What can hang from each mark:
J: H
N: S
S: A D H N U V W
W: S
U: S
H: J S

Every row comes from one small tree of marks. The marks that hang from a mark follow it in brackets, in alphabetical order. Every link used is in the known rows. Which tree was each row made from?
In the rows, 128 means zero.
Known rows:
W(S(A D H N U V)): [145 145 123  97 178 157  61 149 136 143  88 106  86 125 140 133 129 197
 157  97  91 169 170 224  88 154 139 139 113 176 167 175 131 110 159 186
 152 103 123 111 139 110 111  94 103 110 207 163 158  77 140 117 133 176
 175  94  71 143 125  99 139 145 181 135  90 102 110 145 137  98 163 158
 144  95  82 156 167 204  88  48  87 185 126 142 197 100 148 137 126 130
 121 151 108 120  94]
S(A D H(J) U W): [167 182 115 145 173 110 160 176 122 141 100 169  83  54 118 111 135 135
 122 140 121 160 157 152 110 133 127 113  78 183 141 143  66 111 141 146
 185 135 120 142 184 135 149 132 153 115 111 137  61 128 181 155 106  88
 114  66 156  68 151  74 153 108 162 110  98  78 123 155 117  61 150 134
 170 105  98 136 115 149 184  57 121 162 113 153 167  94 151 180 190 101
 109 121 158 112 156]
U(S(A D H W)): [148 201  94 160 138 185 148 180  87 113 127 148 109 127 117 119 117 120
 167 103 138 156 140 154 134  84 102 164 128 134 104 128 124 112 138  80
 121  71  81 146 179 112 152 139  81  86 111 101 129 104 146 144  96 124
  94  94 118  97 138  99 162 110 155 164  92  96 105 140  89  97 166 104
 139 143 104 136 124 137 154 110 126 164 176 132 159 101 109 166 144 138
 159  98 167 101 143]
W(S(A D H N V)): [124 129 142  86 142 180  49 152 117 170 104  72  70 132  96 142 132 169
 134  83  66 160 179 230 106 107 147 169 130 152 178 170 149 134 165 139
 125 102  79 135 135  93 125 122  75 114 217 137 161  71 148 136 102 147
 147  82  59 147 118 106 136 141 157 136  90 127 101 153 136 139 187 140
 160 111 102 159 177 191  88  98  98 171 148 108 171 100 124 178 111 131
 132 137 115 114 103]
N(S(A D U)): [146 116 132 129 176 105 146 155 140  76 114 187 177  80 143  89  80 101
 154 144 110 122 108  96 139 217  73 118 142 158 142 155 111 109 108 151
 131 157 119 112  88 173 123  88 181 101 147 187 143 164 106 124 147 166
  99 105 105 108 145 183 131 105 150 180 130 129 122 154 149  86 111 138
 145 115 103 124 118 139 154 109 140 207 134 100 163  88 102 111 146 116
  87 132 113 148 118]
N(S(D H U V)): [ 97 119 149  69 149 151  85 123 142  95 127 151 133  93 120 105  94 114
 154 107 107 172 159 170 107 115 163 131  75 134 167 147 160 116 128 170
 153  92 146  86 150 124 133  82 139  97 161 112 141 127 130 105 102 168
 179 103 105 100 136 117 109 117 136 170 125 107 132 122 150 104 123  87
 177 135 155 146  81 168  87  95 129 163  88 142 124  78 108  98 116 131
  54 131 153 127 147]
S(N): [ 90  69 146 110  96  95 129 114 125 149 128 128 159 167 118 133 123 114
 118 168 172  76  62  70 197 184  84 136 198  97 126 152 189 166 136 109
 137 104 112 140  82 160  87  91 126 166 163 149 167 126 123 126 116 188
  68 159 118 153 161 197  95 144  73 105 139 177 128 112 150 171 121 127
 118 142 154 132 122 110 114 187 117  81 119 139  98 188  99 119 121 113
 150 116 140 157 156]
U(S(A N V W)): [117 169 109 145 129 131 129 126  84 138 125 119 135 159 102 143  99 173
 168 161 167 133 132 137 111 131 129 171 145 153  96 111 205 116 152  92
  85 105  97 112 165 107 121 178  99 115 167 149 160  74  84 143 160 134
 132 149  97 174 112 123 131 150 110 144  87 165 106  90 140 124 126 134
  98 107  86 125 177  81  87 179 132  84 171 114 117 139 134 100 116 119
 184 154 105 180 112]
H(J S): [104  87 138 132  85 114 182  96 145 118 144 138 121 134 143 144 159  64
  61 129 162  83  98  80 205 115  98  82 159  74 107 115 102 137  92  94
 114 114 176 153  97 136 137 137 121 194  59  88  93 207 161 116 125 106
  71 176 165 128 124 146 122 104 110 112 167 145 142 129 116 175 133 100
  78 146 208 102 113  99 184 179 155  70 112 145  68 175 125  99 166 115
 114  62 146 102 157]
N(S(U V)): [ 98 111 177  87 132  96 118 101 160  81 165 119 176 119 166 117 100  77
 159 149 142 121  99 106 149 162 133 110 130 105 147 126 188 116 101 131
 120 162 135  65 105 156 143 110 186 114 138 181 160 135 102 117 152 162
 158 169 104 124 134 162 102 114  85 167 169 158 159 123 155 118  65 119
 116 132 146 129 111 131 118 149 159 113  91 114 116 117 121  68  90 122
  81 118 148 140 145]
H(J S(D W)): [135 164 109 155  41 157 186 117 108 133 116 166  92 122  96 122 160  81
  89 134 136 140 147 101 178  95 101 142 112 100 116 113  59 109 158  95
 141  97 173 142 129  98 128 158  65 154  58  95  65 164 168 113  90  94
  89 123 172  99 126  96 208 124 128  91  85 100 172 133 111 168 183  96
  77 137 157 122 108  85 185 156 155  92 138 144  49 140 117 170 164 130
 134  78 167  88 167]
S(W): [109 146 133  97  76  97 194 138 135 139 139 143 149 140 117 154 131 105
 143 154 150 128  85  64 186 130 132 129 166  79 133 105 158 139 150  68
 159  94 118 155 116 175 131 119 145 127  75 115 127 141 126 149  77 139
  78 144 122 127 171 182 146 115  55 137 142 161 128 128 142 186 114 109
 128 175 163 126  81  83 127 194 167  71 105 124  95 147 115 108 114 137
 163  66 165 139 131]
J(H(S(A D N V W))): [159 132 102 146  87 164  91  87 112 193 120 126 129 163  62 146 165 163
 168  91 103 172 201 146  82  87 178 196  86 165 113 115  91 148 150 100
 124 149  97 154 175  69 114 131  51 118 144 106 126  99 103 104  82 107
 143  43 120 184 117 111 147 177 123  76  65 123 138  82 107 154 172 119
 158 174 119  78 136  98 120 128 111 138 157  96  93  88 129 204 112 153
 166 189  99 108 100]
J(H(S(A))): [103  81 118 166 106 113 169 111 161 131 150 172 151 171 133 157 169  91
  95  72 111 106  84  62 167  96 151 165 173 110 118 111  73 183  69  85
  92 158  64 182  85 141 151 104 121 127  73  93 147 192 133 150  97 110
  68 128 142 132 146 199 143 137 115 120 187 117  90 159  76 159 109 140
 136 172 180  70  91  82 173 140 142 135 143 130 107 122 102 136 122 163
 140  92  89  99  97]
N(S(D)): [ 86 105 133 104 134 157 132 108 117  59 137 192 157 128 134  99  94  71
 119 143 147 128  87  88 183 151  88 147 152  88 131 152 164 112 129 109
 115 104 107 120  70 126 138  93 123 159 122 141 167 146 120 114 106 176
  81 134 102 115 135 202 132 122  98 158 127 163 162 137 146 148 140  78
 126 132 153 140  89 132 140 168 145 155 139 115 105 120  72 128 108 107
 104  86 171 122 158]
J(H(S)): [ 81  83 139 125  80 118 184 102 161 151 178 182 138 179 137 147 167  70
  94 103 119  89  78  53 187  91 125 145 151  61 153  90  90 185  88  92
 101 125  86 154  92 119 144  89  93 124  76  90 129 219 155 119  55 126
  73 143 121 141 147 204 148 143  52 104 176 156 122 115  94 160 104 109
 121 209 212  99  90  89 137 164 166 106 124 141  71 147  72 126 126 142
 131  84 143 104 124]
U(S(A)): [122 120 125 164 156  95 173 126 116  64 157 130 145 143 149 138  83 104
 136 138 161  89  46  83 201 133  55 123 195 105 116 121 153 136  97  69
  83  96  92 142 102 152 145 139 154 142  89 129 169 148 120 133 167 154
  72 192 116 142 113 212 135 100 134 167 146 178  96 125 126 138 103 123
  99 112 143 144 131 125 140 142 141 128 153 140 145 152  92  92 143 113
 186 105 109 147 117]
J(H(S(U V))): [130  65 154 100 101 105 127  88 195 155 197 167 167 177 130 151 145  87
 117  87 112  90 115  95 121 117 183 130 124 100 144 106 122 167  87 157
  97 156 129 125 115 131 137 106 136 110 108 102 114 181 121 120 101 110
 141 140 128 121 142 156 119 145  83 101 152 135 123  94 117 139  82 147
 133 166 198 124  86 100 111 108 150  95  66 136  97 149 131 108 120 154
 100 129 115 105 110]

Which tree is each row?
[114 152 166 101 120  86 148 121 152 113 150 138 165 128 133 115 104 120
 192 153 146 142 116 100  98 137 141 137 112 129 144  92 149  90 128 119
 138 147 150  78 112 143 120 139 181  65 113 143 120 120  82 131 135 129
 158 156 108 112 146 157 132 133  65 154 139 164 146  97 158 115  61  96
 122 120 142 116 103 102 100 173 168 108 114 112  91  99 141  94  91 135
 103 108 146 146 184] | N(S(U V W))
[159 154 126 170 111 101 136 111 118 164 104 125 114  99 106 149 158 137
 122 165 129 122 154 129  56 141 159 102 110 171 102 103  95 110 151 143
 127 177 168 123 139 110 108 186 133 125 113 148  91 119 102 118 176  93
 172 141 191 140 120  67 141 165 164  69 106 114 133 106 132 116 139 132
  91  96  66  93 184  79 138 126 136  98 102 133 102 108 183 114 142 123
 148 156 109 137 146] | H(J S(A N U V W))
[191 178 127  97 154 134  98 152 118 146 123 123 123  96 111 113 128 169
 188  88  83 182 181 214  76 120 165 145  63 143 129 144 106 106 143 178
 189 142  70 140 203 122 162 113 131  85 157 111 108  99 142 157 106 118
 167  68 145 113 148  84 140 119 132 153 102  71 118 148 115 106 147 144
 196 114 108 147 121 187 130  60 115 186  96 143 167  78 153 140 138 130
 129 124 129 118 127] | S(A D H U V W)
[108 126 128 169 132 142 141 132  46 115 128 106  62 130 161 154 115 167
  93 145 192  98 106 108 164  90  80 104 177 132 117 132 128 150 128  95
 104  92 160 133 123 138 109 144 100 135 129 132 120 123 152 131 149 157
  80 160 107 129 103 107  97 123 178 108 139 120  99 128 111 109 151 154
 107 116 112 153 165 104 117 133 120 114 207 130 144 130 100 127 151 118
 125 128 116 129 127] | U(S(A H(J) N))
[185 167 117 110 156  70 134 153 153 151 125 134 155 127 131 137 121 129
 185 155 105 145 108 137  95 146 146 103 131 134 117 111 134  98 111 151
 144 157  94 119 155 164 115 142 185  95 149 134 119 112  88 173 138 127
 160 149 144 133 166 128 144 129 109 154 134 135 127 131 136 113  70 129
 155 113  87 135 129 130 123 126 115 133  73 124 155 109 153  95 120 142
 149 120 109 167  98] | S(A U V W)
[105  98 104 106 155 130 102 138 143 144 120  79  84 131 153 139 127 137
 120 101 121 148 153 147 163  60 157 117 118  96 161 108 138 144 107 132
 128 164 117 168 156 135 145 155 166 149 111  83 132 140 166 166 146 108
 145 120 142 135 109 113  91 102 153 124 191 122 118 151  97 146 142 145
 171 127 135 149 112 168 152 150 147  99 101 119 167 155 132 129 134 117
 124 132 120 122  94] | S(A H(J) V)
[106 146  84 103  74 190  88 109  59 206  77 101  70 126  86 136 134 172
 121 129 145 175 234 191 112  79 163 143  61 140 145 120 145  98 191 125
 182  89 156 126 196  85 114 133  93 149 139 107  89  61 148 118  75 155
 151  54 150 119  96  44 108 131 137  80  70  84 154  84 105 144 181 110
 146 139 122 132 108 149 109 146 102  78 140 115 100 126 148 187 134 125
 111 127 189 122 143] | S(D H(J) N V W)
[ 96 116 112 132 146 118 123 131 126  70 169 107 139 199 147 108  94 109
 150 121 139 112  94  99 168 119 108 150 175  94 128 125 194 132  96  95
  97 121 125 149 116 128 138 159 148 128 114 110 161 112 121 142 165 128
 124 179 123 123 123 176 123 112 106 163 156 171 103 110 125 142 110 130
 103 137 119 152 128 139 130 165 139  85 144 107 156 159 102  89 139 133
 166 128 120 146 109] | U(S(A V))
[125 140 141 106 172 154  76 130 117 103 152 141 143 100 153  81  97 150
 165 106  76 172 160 167  94 142 164 143  66 150 160 152 142 130 108 168
 139 145 112 110 138 145 155 103 153  75 167 134 136 124 116 123 123 143
 195  89  89  99 131 122 101 125 153 155 128 106 137 161 142  88 131 133
 172 122 102 138 126 185 130  71 120 197 105 126 173  83 139 140 112 133
  80 153 144 123 105] | N(S(A D H U V))
[123 173 140 126 181 111 142 166 117 143 140 125 120  87 191 110 140 143
 152 145 136 163 178 132  42  92 149  87  82 173 160 110 111  90 140 131
 135 167 140  96 169 125 174 173 156  69 119 116  99 123 132 155 161  51
 180 128 135 108 118  90 124 106 174 137 140  57 152 129 132  62  91 130
 157  77  74 127 144 119 159 129 161 138 135 131 141  56 166  93 117 133
 104 126 154 126 127] | N(S(A H(J) U V W))
[143  82 124 122 100 128 111  87 108 153 117  61 114 144 102 149 151 131
 116 120 133 119 132 142 143 101 106 107 129 108 105 121 122 136 135 151
 114 171 154 150 102 132 106 176 120 183 119 116 136 135 135 133 184  99
 148 155 160 161  95 115  99 127 147  80 139 163 133 109 116 178 155 154
 124 108 129  90 167  86 162 181 140  75 125 115 109 166 146 126 123 118
 144 155  93 116 116] | H(J S(A N V))
[150 156  98 154  93 153 105 116  72 186  53  85  95 123  64 121 156 147
 103 127 135 171 214 155 106  97 135 140  96 143  94 125  94 126 158 115
 139 136 144 144 167  81 109 195  87 166 122  99 102 101 128 122 120  87
 144  86 159 162  84  74 162 120 152  64  78 115 154 106 135 167 178 110
 111 111 100 117 191  96 142 166 108 111 150 115  92 111 154 183 123 123
 179 155 111 116 115] | H(J S(A D N V W))
[ 98  98 111 133  62 157 127  98  93 135 102 144 124 115 105 127 148  91
  67 151 157 114 142 107 171 149  85 120 138 101 123 114 116 141 143 110
 130  90 185 142 110 136  94 118  74 204 110 127 134 143 175  88 116 145
  85 104 147 142  92 112 129 135 136  69  88 149 139 118 139 171 187 120
 100 143 146 138 136 102 144 152 110 110 138 120  65 180 126 175 174 101
 110 122 162 107 167] | H(J S(D N))
[110 106 122 150 128 126 134 118  85 110 129 140 149 147 128 137  80 144
 133 166 172  73  84  84 182 172  72 140 217 130  90 140 188 142 115  74
  86  85 108 132  81 164 107 138 108 154 144 168 174 118 113 129 177 154
  73 169  89 155 116 190 117 131 149 154 128 176  81 114 133 145 138 139
  76 130 111 116 164 129  99 155 113 118 189 118 166 149 107 125 145 139
 169 144  94 156 116] | U(S(A N))
[128 148 122 134 133 171  54 127  65 128 127  99 110 153  95 108  84 198
 154 129 137 154 189 200 118 107 144 172 127 144 118 175 181 137 147 143
 107  74 111 112 155 105 121 131  88 133 175 129 150  70 114 106 131 170
 146 107  63 132 101  88  86 138 156 126  55 139  98 114 130 121 185 147
 151 137 140 148 143 153  67 112  91 143 169  91 152 142 128 150 135 121
 148 148 132 129  94] | U(S(A D H N V))
[122 128 151  96 193 106 108 135 141 116 143  95 124  97 199 116 134 116
 123 128 123 127 154 120 110  95 144  66  92 162 163 140 123 117 105 138
 134 190 148 104 135 147 148 147 172 115 115 142 121 141 134 138 156 118
 178 150 131  86 102 105  78  93 170 133 185  98 128 137 127  74  97 145
 173  98 110 135 155 152 127 106 147 145 105  94 160 104 139 102 116 119
  81 135 135 126 102] | N(S(A H(J) U V))
[169 108 116 152 129 153  96 104 111 138  89 114 115  93 113 111 142 119
 109 142 126 123 165 177  99 152 124 109  96 151  81 137 111 137 117 160
 123 148 186 148 138 111  98 140  99 186 121 174 126 122 135  96 156 115
 138 119 161 136 103  72 104 124 171  65  87 111 125 110 148 136 162 166
 129 102 113 118 161 160 150  90  85 135 119 117 114 141 162 138 148  99
 125 197  72 121 127] | H(J S(A D N U V))
[114 185 127 102 136 160 106 145 111 133 117 138 117  93 134  86 117 126
 155 140 140 178 181 165  84  93 180 112  35 154 136 117 109  73 158 144
 186 144 181  66 184  84 154 111 136  89 119 130  82  84 139 137  90 104
 157  79 151  78 112  58 119  99 149 156  88  75 180 103 126  68 132 101
 147 108 114 142 104 162 148 109 137 137 113 119  91  72 135 142 131 115
  61 117 212 102 176] | N(S(D H(J) U V W))
[129  82 151 125 106  99 185 112 197 117 181 201 146 159 131 166 161  84
  76 116 117  84  60  55 152 123 142 152 140  95 137 129  75 173  76 133
 115 120 122 149  80 147 138  68 148 115  69 114 101 203 121 129  82 114
  90 146 140 114 179 170 118 145  82 105 165 135 101 123 112 142  95 126
 127 186 186 103  77  94 142 116 151 118 107 163  89 142  92 110 141 163
  95 126 120 121 129] | J(H(S(U)))
[179 121 130 178 127  90 123  91 123 199 131 143 150 157  87 172 164 155
 150 140 110 126 166 115  46 109 210 143 117 171 138 118  94 152 110 132
 109 166 109 164 143 115  98 109 114  78 146 113 116 109  83 127 116  96
 155  87 146 174 141  98 113 179 125  88 121 125 132  86 108  97 106 132
 142 144  78  95 134  72 110 109 111 129 131 129 107  83 149 126 104 165
 133 180  76 126 117] | J(H(S(A N U V W)))
[111  97 152 111 161 120 165 175 193 103 130 142 103 121 175 163 147 123
  92  96 103  89  72 141 139 151 152  99 148 103 177 160 115 135 126 145
 124  99 138 107  97 147 162  93 139 111 149  93 131 168 158 122 108 149
  92 169  87  81 183 165 123 114 107 157 175 104 115 177 139 124 126 118
 126 121 124 171 103 149 106 110 141 142 112 180 159 135 111 105 157 141
  86  55 146 111 137] | W(S(H U))
[158 108 164 169 139 100 179 139 156 123 152 146 157 122 128 156 155  80
 108 110 102  60  72  80 129 183  86 108 155 117 116 143 109 134  76 144
 113 149 107 139  78 154 126 114 169 141 103 129 133 179 126 152 137 114
 115 176 138 127 181 148 148 145 132 149 159 136 108 145 146 131  92 124
 110 137 143 109 106 112 166 122 136 167  88 147 172 135 131  88 146 127
 148 104  87 119 128] | H(S(A U))
[175 152 137 115 144  75  98 126 105 184 112 107 128 122 102 150 122 176
 185 170 159 142 118 142  72 168 123 134 132 173 111 112 169 122 137 150
 139 156  97 136 147 146  95 141 132 106 164 157 130  73 108 138 151 124
 174 122 132 154 146 119 125 165 109 115  92 117 106  90 154 120  95 141
 135 114  71 122 144 118  94 130 111 115 110 112 157 105 164 115 102 131
 151 165  98 167 134] | S(A N U V W)
[109 113 129 120 148 107 151 181 129 103 124 114  78  99 172 146 153 151
  86 120 125 114 111 108 189 102 112  79 129 101 151 123 107 161 123 103
 137 143 109 174 126 156 148 117 141 145  99  76 100 150 185 165 125 103
  96 139 138  87 122 155 103 102 169 149 199 112 125 177  86 123 115 140
 151 124 141 120 104 156 183 124 151 108 122 128 166 138 109 112 146 128
 132 122 137 101 119] | S(A H(J))
[165 149 124 155  88 135 189 119 136 123 139 190 125  96  87 116 136  87
 116 147 106 106 114 118 135 173 129 136 100  90  99 145  74 127 136 144
 145 101 119 112 141 110 135  90 122 132 100 112  93 160 126 106 101 117
 109 113 164 116 167 100 190 143 124 134 104 114 142 156 143 160 147  94
 111 141 158 109 109  84 152 128 145 139 101 174  90 106 119 140 166 121
 140 112 155 108 184] | H(S(D U W))
[135 130 120  73 144 144  89 105 151 135  99 109 122 121 132 106 114 120
 128 134  93 148 133 184 101 186 115 150 131 155 156 150 154  90 163 152
 140 108 146  93 107  86  86 114  96 167 188 187 172  98 122  64 120 169
 162 126  88 133 120 120 152 126 119 140  68 156 128 126 175 127 161 154
 113 102 109 178 159 160  87 103  93 127 118 125 115 148 146 136 131 115
 113 145 116 139 145] | W(S(D N U V))
[179 187 101 138 133  96 108 152 143 138 121 136 139 109 118 101 120 139
 173 132  92 187 132 162  83 154 119 149  80 144 103 140 127 105 119 121
 164 149 111 144 155 127 139 138 152 130 130 144 123 102 107 131 107 135
 155  93 131 109 148 113 146 131 129 148 113 100 140 140 139 114 122 112
 150 125 106 135 115 160 136  86 114 165  94 124 142  87 160 153 123 122
 163 149 116 145 123] | S(A D U V W)
[160 108 160 130 133 109 127  86 111 148 104  77 130 124 126 147 142 134
  82 160 137  92 131 116 111 143 109  82 141 146 101 138 114 154 119 152
 118 175 184 126 121 118 111 155 128 182 127 152 134 120 118 113 183 127
 153 162 157 140 102  97 101 142 161  64 127 144 115 102 140 133 123 183
 113  88 103 111 166 124 138 129 109 109 108 127 121 160 169  97 145 124
 138 173  72 124 116] | H(J S(A N U V))
[113 145 105 147  92 115 175 122  72 132 122 139 138 167 114 140 120 147
 127 172 201  95  76  84 178 150  95 139 183 124  82 105 186 114 151  60
 114  44 149 102 128  99 119 152  87 141 130 157 122 103 111 115 120 147
  87 149 102 158 120 136 164 127 103 124 117 168 119  90 164 154 139 100
  63 127 124 141 111  62  82 199 120  83 196 138  73 161 123 111 142 126
 160 113 168 124 160] | U(S(N W))
[130 131 169 103 157  95  75 127 175 132 128  87 137 130 149 126 133 161
 138 119 109 101  73 154  94 171 116 110 176 159 168 134 146 118 133 151
 118 158 109 119  82 140 104 126 144 114 182 185 182  98 104 119 187 146
 142 184  93 156 129 164 132 132 119 158 112 151 107 125 178 116 123 157
 103 107  60 152 159 149  95 104 100 140 128 111 184 138 164 132 100 140
 131 149  54 142 110] | W(S(A N U V))
[133 135 121 112 167 147  86 133 117  95  96 125 114  60 160 103  93 125
 131 101 139 159 195 163 102 114 135  87  65 165 162 131  97 114 138 150
 149 173 138  98 149 117 149 128 173 116 115 146 114 116 134 106 137 108
 172 101 122  92 112 102  99  94 184 141 118  67 156 147 119  62 126 133
 158  94 110 161 120 207 155  67 117 186 135 115 163  84 132 140 105 112
  65 158 165 101 114] | N(S(A D H(J) U V))
[132 111 139 139 133 132 127  94 158 114 158  70 137 175 129 143 148  81
 125  88  96  96 103 130 147 120 123 136 137  60 123 113 144 146  87 134
  94 143 113 164 108 114 148 138 128 129 127  84 143 158 115 116 152 114
 149 170 141 154 134 170 129 132 112 118 195 165 115 140  98 177 119 127
 125 135 167 121 138 133 155 130 137  97 106 111 123 148 123 112 135 148
 164 126  91 107 102] | H(S(A V))
